What can hang from each mark
k975: k407
k428: k54 k407
k279: k54 k407 k428 k975
k901: k407
k407: k428 k901
k25: k54 k901
k54: k25 k279 k428

Known rows, with every way that one mark hangs from another
k54[k25[k901]]: [ -5.4  32.1  22.4   4.6   3.1  11.8   5.1 -12.3  -7.6   7.8  -5.2 -14.2
 -13.7 -26.9   5.8 -14.5 -17.2  13.1   0.4 -17.1   4.0]
k25[k54]: [ -0.5  19.8  11.0   0.2  17.5  10.5  14.9 -16.1  -2.5  12.0  13.7   5.6
   6.3 -22.6   0.4   7.4 -19.7  -9.0  14.1   2.8  19.6]
k901[k407]: [ 28.8  29.9  17.3  12.0   7.2 -16.2  32.7   2.4 -27.4  28.4  12.9   4.7
  -3.2 -23.3  -2.3   7.4  11.4  22.6  16.4  21.6  31.0]
k279[k54[k428] k975]: [ -5.8  15.1   9.4  19.0   7.7 -38.4  -0.5 -37.9  -9.1  -0.1  25.1   2.0
   8.2  -6.8  -0.8  15.0  10.6   4.5  16.2  13.8  33.4]
k975[k407]: [ -1.5  24.4   2.3  21.3  12.8 -14.7  33.3  12.7  -9.5  21.6  13.1  50.8
   8.3  -4.3   7.1  -4.7   0.7  10.1  19.6  11.0   1.4]
k901[k407[k428[k54[k25]]]]: [ 32.3  22.6  27.7   8.6   1.4 -19.7  16.6   3.7  -2.9  20.4   2.1  -2.3
 -11.6 -19.3  -4.9  13.2  12.0  14.8  10.7  20.4  16.9]
k25[k54[k279] k901]: [-23.0  18.6  -2.3 -10.6   4.7  30.5   4.4 -23.1   2.8   4.0   7.6 -10.5
 -30.4 -29.9  12.9  -1.3 -16.0 -37.8   8.2 -25.2  23.1]
k407[k428 k901]: [  9.5 -15.3  34.0  30.2 -32.5   3.9   1.4  10.0   9.5  13.2  18.3   3.4
  -1.2 -32.4 -22.7  -3.3  -1.2   1.7  21.0  18.6  -5.7]
k407[k428]: [ 10.9   4.8  29.9  21.2 -11.0 -15.9   6.6   2.3  15.5   9.5  17.7  14.4
  14.9 -27.6  -1.3  -1.8  -5.3   2.7  21.6  19.0   8.5]
k428[k54]: [  3.3  18.9   2.2  -7.8  11.9 -22.6   8.8  -8.4  -0.9   6.5  -0.5   9.4
  -2.4 -13.2  -6.7  18.5  -7.5  -5.5   6.4  27.8  -8.8]
k279[k54 k428]: [ -1.2   1.4  -7.6   3.9  13.9 -42.1 -16.1 -32.5 -16.2  10.5   8.9  -3.1
   5.6 -17.7  -8.6   6.1  26.1   7.1   6.4  22.9  43.8]
k279[k54[k25[k901]] k975[k407[k428]]]: [ -7.9  19.3   1.4  16.1   5.1 -29.5 -10.1 -29.9   0.1   6.2  11.4  21.5
 -18.2 -14.6   7.4  -1.3   8.9  10.9  -0.9   0.8  21.4]
k54[k25[k901] k279[k428 k975[k407]]]: [-42.4   7.0 -11.5  13.1  15.5 -27.0  -7.1 -19.4   4.0 -21.6   6.3 -15.7
 -25.3  -1.6  23.9 -15.0  20.5  -3.3  17.7 -22.4   7.5]
k901[k407[k428]]: [ 34.0  20.0  28.7  17.6  -3.2 -18.5  23.7   6.3  -9.4  26.0  15.0   6.5
  -2.1 -26.3  -2.7   7.3  13.1  17.7  18.2  23.5  29.8]
k54[k428]: [-1.5 20.4 32.5 23.6  5.4 -5.9 24.4 -5.0 -2.0  4.1 16.1 -1.5 20.6  0.7
  0.6  4.6 -3.7 -1.8 26.7 -1.4 10.1]
k54[k279[k975]]: [-28.1   7.3  -4.0  20.5  -2.2 -31.7  13.8  -8.9   3.3 -11.8  23.2   0.3
   5.9 -14.0  14.1  -0.1   9.0  -4.7  38.7   4.1   9.8]
k901[k407[k428[k54[k279]]]]: [ 25.0  17.7  19.4   9.1  -4.5 -23.5  19.3   6.0  -0.4  18.0   6.7   0.5
 -12.1 -18.8  -2.2  15.2  18.3   4.3  19.4  21.3  19.6]
k428[k54[k279[k407]]]: [-10.4   9.0  -5.8 -11.7   5.8 -33.3   2.6  -1.4   6.0  -0.6  -9.8   7.1
  -5.4 -10.9   1.5  13.6   7.2 -20.2  20.0  17.5  -6.1]
k25[k54[k279[k407] k428] k901]: [-21.0  14.2   9.4 -10.9   9.0  24.3   1.5 -21.8   6.2  -1.1   3.2 -11.8
 -25.3 -15.8  14.8   0.4  -8.2 -49.0  13.5 -30.7  27.7]
k428[k54[k279] k407]: [-17.5  14.1  -3.4 -10.7  16.9 -34.8   2.6   1.0  32.0  -0.2 -11.6  10.6
 -23.6  11.6  -8.9  18.1   8.4 -23.4   0.3  14.2 -26.1]

Rows
[ -6.9   3.5  -4.0 -14.8  39.6 -42.9 -19.9 -20.9  11.2  -4.8  -7.0  -6.6
 -25.2   3.6  -9.3   8.3  14.8  -7.4 -18.1  23.5  -5.0]
k279[k428[k54[k25[k901]] k407]]
[-25.0  11.2  -6.4  -3.7   8.6  15.0   1.5 -24.5  11.7  -2.5  17.9   5.0
 -33.9 -23.2  18.2   0.1 -10.0 -38.9   8.8 -17.4  20.4]
k25[k54[k279[k975[k407[k428]]]] k901]
[-24.8  12.0  -4.2   5.0   4.5 -22.9   3.9  -3.9   9.3 -11.0  -6.2  -5.2
 -18.1   3.2   1.1  10.6   6.4  -5.5  17.9  -0.6 -24.5]
k428[k54[k25 k279[k975[k407[k901]]]]]
[  4.6  -6.7  -6.1 -25.7  37.7 -57.5 -29.4 -18.9  -9.7  -2.6 -13.6   1.0
 -12.1 -16.2  -1.6   2.1  20.7  -9.9  -4.1  34.8  14.5]
k279[k407 k428[k54[k25[k901]]]]
[  3.2  -0.1  15.5  33.5 -12.4  -3.5  20.4  22.6   3.7  21.5  16.5  44.4
  -1.8  -9.6  -7.6  -5.9   5.8   4.7  21.6  12.7  -9.6]
k975[k407[k428 k901]]
[-22.4   6.7   8.5  -2.8   3.4 -13.9  -5.9   6.8  30.6  -2.0 -22.9 -11.9
 -37.1  12.4 -21.8  10.3   8.5 -13.4  -2.7  -4.2 -42.9]
k428[k54[k25 k279] k407[k901]]
[  3.3 -20.2 -13.0  -4.4  45.3 -90.7 -24.4 -28.8 -17.7 -11.3  25.4  18.0
   9.0 -19.5   5.8   1.3  27.9   2.2  12.7  59.7  33.9]
k279[k407 k428 k975]
[-28.3  -9.2  -5.1  14.2   3.2 -29.9   0.4  -0.4  11.2  -5.8   9.3  -8.5
  -6.7  -2.0  -2.1  -3.7  26.7 -12.3  26.2   3.3   4.2]
k54[k279[k428[k407[k901]]]]
[-36.7  25.8  30.8  21.2 -10.2  19.5  11.9  -6.5  13.4 -15.0  -7.4 -40.3
 -11.8   6.0  18.0 -13.1   2.2 -14.9  29.6 -59.2   1.0]
k54[k25[k901] k279 k428]
[ -5.3  18.4 -11.9  17.5  13.0 -45.3   5.6 -26.4 -14.3  12.1  23.5  38.1
   0.0 -10.3   3.3   9.0  13.8  12.6  10.5  22.6  27.5]
k279[k54 k975[k407]]
[-20.9  19.4  11.5  14.7  -5.9 -10.7   2.9 -13.1   5.6 -10.9   4.8 -28.3
 -29.4 -18.0  19.2 -10.5  10.8   1.9  19.8 -26.0  11.7]
k54[k25[k901[k407[k428]]] k279[k975]]
[-17.2  12.3  -1.9  -8.5  13.0 -39.9  -6.4  -9.8   9.0 -12.9 -12.5  -6.6
 -10.0  -5.3   6.0   9.8   6.9  -8.4  17.6   8.0 -13.1]
k428[k54[k25 k279[k407 k975]]]
[-25.0   2.8   3.2  -1.3   9.5 -27.9  -9.5  -1.9  30.7 -10.3 -13.6 -11.3
 -39.2  13.9 -19.2  13.4  10.2 -12.6  -3.0   4.1 -42.2]
k428[k54[k25 k279[k975]] k407[k901]]
[ -4.8  13.6  26.6   8.2  18.8  15.3  12.9 -11.0  12.3   7.7  11.8  -1.9
  -2.9   2.6 -10.5  11.8 -12.1 -21.0   9.8  -8.5   7.0]
k25[k54[k428[k407[k901]]]]
[ 10.2  17.3   6.5  -2.9  -2.1  -9.9   5.9 -14.8  -6.3  10.9  12.0  -3.0
 -39.1 -31.5   6.0   5.9   6.7 -12.0   0.4  11.9  22.8]
k25[k901[k407[k428[k54[k279[k975]]]]]]
[  3.2  -0.5  10.2  23.1  -8.9  -8.5  15.6  19.7   8.3  18.4   9.0  43.0
 -10.2  -5.3 -11.0   3.2   6.3  -3.5  14.9  18.5 -19.2]
k975[k407[k428[k54] k901]]
[ 19.6  -1.3  17.9  -6.7   6.3 -43.3  -9.0   3.1   7.5  11.3  -2.7  28.4
   7.7 -27.8  -2.6   2.9   4.1  -9.7  13.9  36.8   8.2]
k279[k407[k428[k54]]]
[-15.9  22.1  -2.9  -8.6   8.3 -19.7   0.8 -16.7   3.4  -9.4  -8.3 -20.2
 -32.7  -8.3   7.3  11.7   5.1  -9.3   6.7  -2.3  -6.8]
k428[k54[k25[k901[k407]] k279[k975]]]
[  1.0   3.2  14.9  24.0  -8.6  -4.6  13.9  20.0   9.4  16.3   3.0  35.8
 -11.7  -2.6 -10.6  -0.1   4.7   2.2  13.6   9.6 -22.7]
k975[k407[k428[k54[k25]] k901]]
[ 17.6  23.2  15.3 -11.4   9.4  25.6   7.8 -21.5  -6.6  21.8  11.6  -4.5
 -38.7 -37.4   3.8   7.0 -11.4 -20.7  -6.8  -2.8  38.6]
k25[k54 k901[k407[k428]]]
[  8.2   9.0  27.9   8.0  -4.9 -17.2  -3.4  -1.0  24.3   1.9  -1.3   1.8
   1.4 -17.9  -4.0   6.6  -7.3  -0.9  10.8  14.6 -10.3]
k407[k428[k54[k25]]]
